Each row was made from one path, in order. Every step used is in the known rows, and no mark comes twice. Write each row's path.
Known rows
R N A: [ 0.09  0.02 -0.03  0.03  0.07  0.27 -0.04 -0.22  0.10  0.10  0.14  0.12
  0.03  0.02  0.00  0.14 -0.06  0.02 -0.02 -0.13 -0.09 -0.04 -0.02]
N W Q A: [-0.23 -0.04 -0.06  0.07 -0.04 -0.32  0.00  0.15  0.14  0.02 -0.13 -0.09
 -0.11 -0.02  0.01 -0.24 -0.32  0.01 -0.11  0.11  0.16  0.11 -0.03]
Q W N R: [-0.04  0.08  0.07 -0.07 -0.01 -0.20  0.11  0.02 -0.11  0.08 -0.07  0.34
  0.11  0.01 -0.11 -0.02  0.58 -0.05  0.17 -0.03 -0.21  0.12  0.03]
R N: [ 0.10  0.16 -0.09  0.01  0.00  0.31  0.05 -0.08 -0.04 -0.04  0.07 -0.07
  0.08  0.17 -0.02  0.21  0.23 -0.02 -0.09 -0.15  0.06  0.11 -0.11]
Q W N X: [ 0.08 -0.05 -0.09 -0.04 -0.08  0.53  0.05  0.09 -0.05 -0.05  0.05 -0.21
  0.12  0.02  0.05  0.25  0.36  0.00  0.24  0.06  0.08 -0.12  0.00]
R N W: [ 0.10  0.21  0.00  0.02  0.03  0.46  0.02 -0.16 -0.06  0.03 -0.07 -0.13
  0.06  0.10  0.06  0.05 -0.08  0.09 -0.07  0.00  0.10  0.02 -0.04]
Q A: [-0.25 -0.04 -0.08  0.00 -0.06 -0.27  0.01  0.10  0.17 -0.16 -0.02 -0.22
 -0.11  0.10  0.01 -0.06 -0.15 -0.01 -0.16  0.04  0.09  0.17 -0.01]
K N W Q: [-0.02  0.02 -0.03  0.02  0.02 -0.17 -0.05  0.09 -0.06  0.17 -0.12 -0.07
  0.01 -0.10  0.00 -0.26 -0.26  0.02 -0.01  0.09 -0.03  0.00 -0.04]
W Q X: [ 0.00  0.10  0.06  0.04  0.06 -0.16 -0.03  0.01  0.03  0.05 -0.06  0.13
 -0.07 -0.08 -0.05 -0.18  0.00 -0.02  0.03  0.03  0.04  0.02 -0.03]
A Q X: [ 0.00  0.04  0.07 -0.01  0.02  0.26 -0.05 -0.14 -0.06 -0.06 -0.06  0.09
 -0.07  0.00 -0.02 -0.05 -0.05  0.02 -0.09 -0.01 -0.05  0.05  0.04]
W N: [ 0.03  0.07  0.15 -0.09  0.07 -0.36  0.02  0.16 -0.13  0.08  0.06  0.00
  0.14  0.05 -0.04 -0.10  0.38 -0.04  0.05 -0.03 -0.07  0.05 -0.03]
A K N W: [ 0.03  0.07  0.05 -0.07 -0.03 -0.08 -0.05 -0.05 -0.06 -0.05 -0.07 -0.21
 -0.01 -0.03  0.10 -0.01 -0.40  0.13 -0.11  0.12 -0.01 -0.02  0.04]
R N Q: [ 0.00 -0.03 -0.03  0.13 -0.04  0.38  0.00  0.13  0.03  0.08  0.05 -0.11
  0.02  0.11 -0.13 -0.02  0.46 -0.03  0.02 -0.09  0.09 -0.05 -0.09]
A K N X: [ 0.04 -0.11 -0.20 -0.08 -0.13  0.15 -0.04  0.07 -0.10 -0.15  0.07 -0.30
 -0.03 -0.05  0.14  0.30  0.02  0.09  0.04  0.06  0.03 -0.12  0.02]
A K N W Q X: [ 0.04  0.11  0.12  0.01  0.00 -0.19 -0.05 -0.01 -0.01  0.05 -0.08  0.13
 -0.08 -0.14  0.00 -0.14 -0.24  0.06  0.01  0.11  0.08 -0.01 -0.02]
A K: [ 0.04 -0.05  0.07 -0.05  0.17 -0.84  0.03 -0.04 -0.07 -0.16 -0.01  0.06
 -0.08 -0.05  0.10  0.05 -0.16  0.03 -0.10 -0.05  0.02 -0.09  0.11]
A Q W: [ 0.00 -0.12 -0.06 -0.01 -0.03  0.67  0.06 -0.17  0.08 -0.16 -0.08 -0.16
  0.05  0.10 -0.04  0.18 -0.22 -0.10  0.00 -0.02 -0.10  0.03  0.05]
A Q W N X: [ 0.08 -0.09 -0.09 -0.04 -0.08  0.64  0.04  0.06 -0.11 -0.03  0.03 -0.16
  0.12  0.01  0.06  0.25  0.31  0.00  0.20  0.04  0.05 -0.12  0.02]
N W Q: [-0.01  0.04 -0.01  0.06  0.13 -0.25 -0.01  0.04 -0.06  0.17 -0.16  0.03
 -0.01 -0.09  0.02 -0.32 -0.21  0.01  0.02  0.06  0.02 -0.05  0.01]
R N A K: [ 0.14 -0.05  0.07  0.00  0.15 -0.53  0.00 -0.18  0.01 -0.04  0.09  0.26
 -0.05 -0.08  0.09  0.19 -0.22  0.06 -0.07 -0.11  0.01 -0.15  0.07]
R N K: [ 0.08  0.16 -0.11  0.02  0.07  0.30  0.01 -0.20 -0.05 -0.06  0.19  0.08
  0.03  0.15  0.06  0.02  0.08 -0.08 -0.12 -0.20  0.04  0.09 -0.02]
R N W Q: [ 0.06  0.10 -0.04  0.08  0.09 -0.01  0.01  0.02 -0.07  0.19 -0.12  0.07
  0.04 -0.05  0.00 -0.19 -0.10  0.01  0.01  0.01  0.08 -0.02 -0.06]
W Q: [-0.03 -0.03 -0.06  0.04  0.13 -0.46  0.00  0.11 -0.04  0.12 -0.08  0.05
 -0.02 -0.07 -0.03 -0.26 -0.03 -0.07  0.01 -0.03 -0.04 -0.01 -0.02]

Write each row's path
[ 0.05  0.07  0.05 -0.04  0.06  0.14  0.02 -0.08 -0.02 -0.03  0.17  0.10
  0.10  0.10  0.02 -0.07  0.09 -0.14  0.05 -0.09 -0.02  0.04  0.03]
Q W N K
[-0.22 -0.09 -0.08  0.11 -0.16  0.11  0.01  0.22  0.19 -0.04  0.02 -0.19
 -0.09  0.13 -0.09 -0.03  0.15 -0.02 -0.11  0.01  0.21  0.11 -0.10]
R N Q A
[ 0.02  0.15  0.10  0.05  0.06 -0.01 -0.03 -0.04  0.01  0.08 -0.12  0.12
 -0.07 -0.10 -0.01 -0.22 -0.13  0.03  0.04  0.09  0.08  0.00 -0.02]
N W Q X
[-0.02 -0.13 -0.22 -0.07 -0.18  0.11 -0.04  0.11 -0.04 -0.18  0.07 -0.32
 -0.06 -0.04  0.14  0.29 -0.04  0.09  0.00  0.09  0.09 -0.07  0.01]
Q A K N X
[-0.05 -0.10  0.13  0.07  0.01 -0.09 -0.02  0.30 -0.04  0.17  0.05 -0.06
  0.06  0.04 -0.14 -0.24  0.56 -0.04  0.12 -0.01  0.00 -0.08 -0.03]
W N Q
[ 0.04  0.09  0.06 -0.05  0.12 -0.17 -0.02 -0.03 -0.12  0.03  0.18  0.14
  0.07  0.08  0.05 -0.19  0.18 -0.10 -0.02 -0.12 -0.04  0.05  0.04]
W N K
[ 0.06 -0.07  0.13 -0.02  0.06  0.11 -0.02 -0.09  0.14  0.13  0.12  0.12
  0.10 -0.03 -0.03  0.04 -0.05 -0.03  0.14 -0.02 -0.16 -0.09  0.03]
Q W N A
[-0.07  0.02 -0.04 -0.11 -0.07 -0.57  0.02  0.00 -0.15 -0.03 -0.05  0.24
 -0.04 -0.06 -0.03  0.02  0.24  0.04 -0.02 -0.02 -0.26  0.12  0.05]
A K N R
[ 0.07  0.20  0.08  0.06  0.02  0.14 -0.02 -0.06  0.01  0.10 -0.09  0.15
 -0.04 -0.07 -0.03 -0.13 -0.06  0.03  0.03  0.06  0.13  0.02 -0.07]
R N W Q X
[ 0.07 -0.11  0.10 -0.02  0.20 -0.77 -0.02 -0.15  0.03 -0.05  0.05  0.22
 -0.09 -0.13  0.11  0.06 -0.33  0.06 -0.05 -0.06 -0.06 -0.18  0.14]
N A K
[ 0.02 -0.16  0.07 -0.02  0.09  0.14 -0.08 -0.13 -0.13  0.16  0.04  0.22
  0.06 -0.05  0.00 -0.09 -0.10  0.01 -0.07 -0.08 -0.24 -0.05  0.10]
W N A Q
[-0.04 -0.13 -0.03  0.08 -0.07  0.60  0.06  0.03  0.22 -0.11 -0.03 -0.26
  0.02  0.10 -0.12  0.08  0.07 -0.11  0.14  0.03  0.01 -0.05 -0.01]
N Q W
[ 0.03 -0.07 -0.05  0.09 -0.11  0.84  0.09  0.00  0.21 -0.08  0.01 -0.22
  0.07  0.15 -0.13  0.21  0.17 -0.11  0.12 -0.02  0.08 -0.02 -0.08]
R N Q W
[ 0.01 -0.01  0.08 -0.02 -0.04  0.37 -0.11 -0.18  0.00  0.01  0.02  0.13
 -0.06 -0.06 -0.02  0.00 -0.21  0.04 -0.08  0.01 -0.13  0.03  0.03]
K N A Q X
[-0.06  0.11  0.08 -0.07  0.04 -0.49  0.07  0.06 -0.20  0.14 -0.05  0.39
  0.08 -0.01 -0.08 -0.14  0.65 -0.01  0.11 -0.05 -0.23  0.12  0.04]
W N R
[ 0.12 -0.11  0.18 -0.05  0.15 -0.65  0.01 -0.08  0.04 -0.02  0.08  0.27
  0.00 -0.12  0.06  0.13 -0.21  0.02  0.04 -0.04 -0.04 -0.18  0.11]
Q W N A K
[-0.11 -0.16  0.12  0.02  0.02 -0.87  0.03  0.21  0.05 -0.09  0.01  0.07
 -0.11 -0.05  0.02 -0.03 -0.04  0.03 -0.08  0.02  0.18 -0.06  0.05]
W N Q A K
[ 0.07 -0.12 -0.06  0.02 -0.04  0.89  0.04 -0.26  0.14 -0.07  0.00 -0.01
  0.07  0.07 -0.04  0.27 -0.28 -0.08  0.02 -0.06 -0.10 -0.01  0.02]
R N A Q W
[ 0.11  0.05 -0.25  0.02 -0.07  0.69  0.03 -0.03 -0.09 -0.07  0.07 -0.21
  0.05  0.08  0.09  0.35  0.34  0.05  0.07 -0.05  0.15 -0.07 -0.05]
R N X
[-0.02 -0.17 -0.02  0.03 -0.15  0.45  0.04  0.07  0.21 -0.14  0.01 -0.28
  0.02  0.06 -0.11  0.18 -0.05 -0.08  0.10  0.06  0.00 -0.05 -0.03]
A K N Q W
[ 0.01  0.14  0.08  0.02 -0.02  0.04 -0.06  0.00  0.01  0.08 -0.09  0.05
 -0.06 -0.10 -0.02 -0.18 -0.17  0.04  0.02  0.11  0.05  0.03 -0.05]
K N W Q X
[-0.15 -0.02 -0.06 -0.07 -0.11 -0.71  0.02  0.09 -0.10  0.01 -0.07  0.29
 -0.08 -0.10 -0.04 -0.05  0.16  0.02 -0.03  0.01 -0.18  0.15  0.02]
W Q A K N R
[-0.10 -0.08 -0.04 -0.12 -0.16 -0.53 -0.05  0.13  0.04 -0.19  0.07 -0.23
 -0.08 -0.01  0.04  0.13 -0.31  0.03 -0.19  0.05 -0.01  0.11 -0.03]
Q A K N
[-0.18  0.01 -0.08  0.08 -0.07 -0.16  0.02  0.13  0.13  0.03 -0.10 -0.05
 -0.08  0.01  0.00 -0.15 -0.25  0.00 -0.12  0.08  0.20  0.13 -0.08]
R N W Q A
[-0.01  0.10  0.01 -0.06 -0.07  0.25 -0.07 -0.04 -0.04 -0.01 -0.07 -0.32
  0.02  0.03  0.06 -0.06 -0.31  0.10 -0.09  0.12 -0.06  0.05 -0.01]
K N W
